What can hang from each mark:
U: C K
A: U
K: U
P: C D E
C: P U X
X: C
D: P
E: P

Each row was made from one small tree. Brackets hold a mark, then the marks that hang from it, in alphabetical order. Every link used is in the known rows. Write each row's tree.
Known rows:
[A U]: [ 0.35 -0.49 -0.14 -0.73  2.18 -1.02  3.07  0.24 -2.03  0.38 -1.77  0.18
  1.26 -0.47 -0.47 -0.86  1.83 -0.72 -3.11  2.90  0.85  0.58]
[U [C [P D] X] K]: [ 3.49 -1.16 -1.90 -1.80  1.49 -0.54  4.69  0.26 -1.57 -5.12  1.02  5.08
  0.51 -2.31  2.31  1.33  3.08 -4.42 -1.92 -0.80 -2.06  1.42]
[P [C X] D E]: [ 3.05  0.47 -2.75 -3.69  4.05 -2.87  2.56  2.32 -0.75 -1.43 -0.06  2.82
 -0.21 -5.39  2.59  1.90  1.07 -1.76 -1.30 -1.15 -0.91  1.12]
[E [P C]]: [ 1.24 -0.06 -0.91  0.34  2.88 -0.90  1.98 -0.27 -2.79 -1.55 -0.62 -1.95
  0.51 -2.40 -0.39  1.03 -0.90  2.16 -2.18  0.41 -0.53  2.02]
[A [U [C P X] K]]: [ 2.11 -1.49 -1.67 -2.30  1.09  0.63  4.95 -1.04 -3.20 -5.75 -1.16  3.49
  0.61 -0.74  0.79  0.13  3.92 -4.21 -3.30  1.51 -0.48  1.84]
[X [C [P D E]]]: [ 1.79  0.66 -3.39 -2.49  2.21 -4.01  2.79  2.94 -0.18 -0.88  1.95  4.50
  2.32 -1.20  2.40  2.59 -0.37 -4.00 -0.08 -0.77 -0.28  0.68]
[K [U [C X]]]: [ 2.23 -1.46 -0.29 -0.51  3.82 -0.81 -0.26  0.89 -2.49 -2.94 -1.59 -1.09
 -0.44 -1.17  1.81  0.68  4.42  0.71 -3.36  2.26  0.85 -0.82]
[X [C P [U K]]]: [ 1.69 -1.59 -2.37 -0.56  0.34 -1.04  2.53 -0.95  0.96 -2.86  2.21  2.21
  2.88  0.45 -1.75  2.26 -0.20 -1.12 -1.35  2.11  0.62 -1.42]
[U [C P X] K]: [ 2.87 -1.47 -1.73 -1.29  1.26  0.77  3.43 -0.70 -2.47 -6.36  0.64  3.11
  0.60 -1.09  0.76  1.22  3.42 -2.45 -3.01  0.28 -1.47  0.92]
[P C E]: [ 1.53 -0.45 -2.94 -1.98  2.78 -2.50  1.63  2.01 -1.99 -0.45 -0.26 -0.25
  0.05 -3.47  0.78  1.38  0.35 -1.11 -2.05  0.60  0.40  0.01]
[D [P C E]]: [ 1.48  0.39 -2.65 -2.03  3.27 -2.05  1.75  2.05 -3.37 -0.03  0.63  1.77
  0.23 -3.82  1.60  1.95 -1.59  1.42 -1.03  0.01 -1.79  0.62]
[A [U C K]]: [ 1.40 -3.15 -1.85 -1.49  1.05 -0.31  3.82 -0.21 -4.07 -1.72 -2.16  1.46
  0.54 -1.06 -0.57 -0.59  3.38 -2.37 -3.81  3.64  1.29 -0.49]
[D P]: [ 1.23  0.24  0.09  0.25  2.83 -0.69  1.79  0.66 -2.59 -0.38  0.89  1.60
  1.27 -1.05  0.45  0.76 -0.76  3.09 -1.80  0.94 -2.45  0.08]
[U C K]: [ 2.38 -3.13 -1.98 -0.29  1.25 -0.22  2.33  0.14 -3.36 -2.56 -0.35  1.03
  0.60 -1.38 -0.38  0.59  2.86 -0.79 -3.64  2.31  0.33 -1.34]
[E [P [C U X] D]]: [ 3.14  0.90 -0.20 -0.38  4.43 -0.59  1.59 -1.46 -0.01 -3.17  0.29  0.93
  0.23 -4.46  0.77  2.51 -0.83  1.77 -0.53 -1.18 -1.63  0.66]
[C U]: [ 1.49 -0.69  0.33  1.13  2.73 -0.28  0.33 -1.08  0.07 -1.37  0.94 -0.69
  1.33 -0.45 -0.96  1.38  0.89  1.53 -2.70  1.61  0.44 -2.83]
[X [C [P E] U]]: [ 1.55  0.23 -2.73 -0.70  2.32 -2.03  0.47  0.11  0.33 -2.78  2.35  2.00
  2.41  0.12  0.32  3.46 -0.46 -2.05 -0.61  0.46  0.58 -2.34]
[E P]: [ 1.72 -0.20  0.03  1.28  3.12 -0.33  1.89 -0.50 -2.29 -2.02  0.11 -0.31
  1.23 -0.74 -0.36  0.80 -0.34  3.23 -2.93  0.96 -1.42  1.35]
[P [C U X] D E]: [ 3.30  0.11 -2.16 -2.69  4.34 -2.08  1.54  0.64  0.51 -1.92  0.69  2.66
 -0.20 -5.28  1.85  2.93  0.42 -1.37 -0.67 -1.05 -0.38 -1.23]
[C X]: [ 2.16  0.37  0.16 -0.88  3.43 -0.18  1.21 -0.37 -0.61 -3.03 -0.42  0.72
  0.90 -1.39  0.08  0.90  2.53  1.68 -2.88  1.00 -1.12  0.29]

Write each row's tree:
[ 1.94  0.39 -0.72  0.36  1.76 -1.54  2.86  0.98 -2.33 -2.54  1.25  2.38
  0.64 -1.12  2.83  1.04  1.92 -4.88 -1.43 -1.44 -0.53  0.58]  [U [C [P D]]]
[ 2.20 -1.65 -0.95  0.35  0.35 -0.02  3.67 -1.23  0.51 -3.06  2.76  2.20
  1.43 -0.01 -0.97  1.14  0.43 -0.54 -2.72  1.33 -0.97 -0.39]  [C P [U K]]
[ 1.99  0.78  0.25  0.82  1.95 -1.37  2.89 -0.15  1.18 -1.53  2.94  2.45
  1.44 -0.66  1.48  1.46 -0.05 -2.53 -1.05 -0.77 -1.07 -0.52]  [C [P D] U]
[ 3.15  1.36 -1.75 -2.56  3.32 -2.04  3.61  1.71  0.07 -3.44  1.97  5.31
  0.76 -2.51  3.58  1.92  1.02 -2.86 -1.49 -2.06 -2.88  2.04]  [C [P D E] X]
[ 2.27 -1.28 -2.46 -1.23  0.43 -2.22  3.73  0.29  1.65 -1.32  2.56  4.40
  2.75 -0.69 -0.24  2.39 -0.59 -3.04 -0.54  0.97  0.30 -0.93]  [X [C [P D] [U K]]]
[ 1.96 -0.57 -0.41 -0.21  2.77 -0.56  0.77  0.69 -2.11 -4.46  0.10 -0.05
  0.00 -0.01  2.60  1.03  4.30 -1.76 -2.79  0.82  0.23  0.88]  [K [U [C P X]]]
[ 2.82  0.34 -2.15 -1.23  3.33 -0.46  1.49  0.17 -2.84 -6.48  0.77  2.74
  0.04 -1.47  2.80  2.49  2.99 -3.28 -2.35 -1.43 -1.35  0.26]  [U [C [P E] X]]
[ 1.79  0.32 -0.97 -0.32  3.13 -2.10  3.01  0.92 -2.05 -0.22 -0.09  0.18
  0.52 -3.83  0.98  0.99 -1.17  0.56 -0.86 -0.56 -0.92  2.50]  [E [P C D]]
[ 2.04 -2.59 -2.16 -0.80  1.33 -1.38  1.29 -0.35  0.51 -0.96  0.68  1.35
  2.50 -0.49 -2.63  2.12  0.47  1.30 -1.78  3.64  1.29 -3.16]  [X [C [U K]]]
[ 2.37  0.47 -0.04  0.31  4.20  0.63  0.62 -2.49 -0.85 -4.37 -0.19 -1.26
  0.38 -3.12 -0.83  2.63 -0.48  3.32 -1.53 -0.04 -1.11  0.17]  [E [P [C U X]]]
[ 2.72 -0.81 -2.20 -1.44  3.44 -1.54  0.91  1.89 -2.48 -4.78  0.46  1.51
 -0.31 -1.14  3.60  1.86  3.61 -2.42 -2.85  0.28  0.12  0.54]  [K [U [C [P E] X]]]
[ 1.35 -1.20 -0.41  0.62  1.75 -1.26  1.19  1.41 -2.68 -2.05  0.47 -1.05
  0.27  0.67  2.36  0.49  3.12 -2.47 -2.82  1.65  1.17  0.31]  [K [U [C P]]]
[ 2.08  0.54 -0.64 -0.64  3.84 -0.06  1.55 -1.18 -2.23 -4.27 -1.07 -0.86
  0.34 -3.19 -0.11  1.44  0.25  2.83 -1.73 -0.03 -1.60  2.58]  [E [P [C X]]]
[ 2.56  0.81 -1.82 -2.06  4.55 -0.48  0.27 -0.12 -1.49 -2.95  1.08  2.46
  0.17 -4.35  1.08  3.46 -1.26  2.52 -0.51 -0.67 -2.23 -1.24]  [D [P [C U X] E]]
[ 2.85  0.42 -0.45 -1.45  3.66 -1.38  1.28 -0.55  1.06 -1.65  0.26  1.02
  0.27 -4.40  0.90  2.00  0.92 -0.76 -0.74 -0.57 -0.31 -0.95]  [P [C U X] D]
[ 2.98 -1.72 -1.70 -1.95  2.22  0.17  2.28 -1.40  0.42 -3.39 -0.01  0.71
  0.45 -3.55 -1.54  1.56  1.26  1.16 -2.39  1.74 -0.17 -1.04]  [P [C [U K] X]]
[ 1.51 -0.20 -0.26  1.23  3.21 -0.03  0.80 -1.94 -1.54 -2.12  0.31 -2.27
  0.66 -2.34 -1.07  2.10 -1.29  2.73 -1.46  0.62 -0.08 -0.47]  [E [P [C U]]]
[ 2.68  0.96 -0.71 -1.42  4.01 -1.33  2.87  0.00 -1.52 -2.62 -0.56  1.29
  0.15 -4.51  1.22  1.41 -0.37  1.35 -1.07 -1.06 -1.80  3.14]  [E [P [C X] D]]
[ 2.15 -2.04 -1.99 -0.06  0.30 -0.18  3.78 -0.12 -2.97 -4.18  1.03  1.96
  0.85 -0.29  0.45  0.89  2.44 -3.15 -3.13  0.82 -0.49  0.36]  [U [C P] K]
[ 3.47 -2.21 -3.81 -2.68  1.98 -2.78  3.56  1.75  0.19  0.44  1.41  3.22
  0.07 -5.13  0.73  2.10 -0.65 -1.83 -1.51  0.53  0.13 -1.28]  [P [C [U K]] D E]
[ 1.65  0.72 -0.37 -2.00  2.52 -0.67  4.20 -0.30 -2.60 -3.89 -0.99  3.65
  0.41 -1.55  3.25  0.46  3.47 -6.36 -1.65 -0.53 -0.46  1.81]  [A [U [C [P D] X]]]
[ 2.79 -0.26 -0.43 -0.93  2.96 -1.79  1.86  1.71 -1.21 -3.19  0.39  1.87
 -0.24 -1.44  4.14  0.97  3.59 -3.50 -1.92 -0.26 -0.12  1.37]  [K [U [C [P D] X]]]
[ 1.33 -0.48 -0.27 -1.34  3.46  0.34  1.70 -1.10 -3.66 -3.64 -2.95  0.65
  0.21 -1.26  0.67  0.15  4.47 -2.10 -2.99  1.84  0.73 -0.27]  [A [U [C X]]]
[ 1.82  0.17 -2.08 -0.93  3.61 -1.34  0.63  0.55 -1.99 -0.54  1.45  1.40
  0.24 -3.69  0.88  2.98 -2.30  2.13 -0.54 -0.10 -1.29 -1.83]  [D [P [C U] E]]
[ 3.32 -2.03 -0.66 -0.81  2.28  0.69  2.08 -1.67  0.74 -3.81  0.60  2.32
  1.07 -1.84 -1.65  1.62  1.72  2.27 -3.19  1.98 -0.80 -1.81]  [C [U K] X]
[ 1.92 -1.58 -1.67 -0.81  1.67 -0.40  2.87 -0.35 -1.58 -0.63  1.12  1.64
  0.69 -3.25 -1.19  1.79 -1.99  2.76 -1.43  1.66 -1.24 -1.15]  [D [P [C [U K]]]]
[ 1.76 -0.29 -2.36 -0.24  2.19 -1.10  1.65  0.96 -3.49 -4.25  1.39  1.86
  0.42 -0.66  2.49  2.05  2.19 -4.11 -2.23 -0.69 -0.64 -0.22]  [U [C [P E]]]
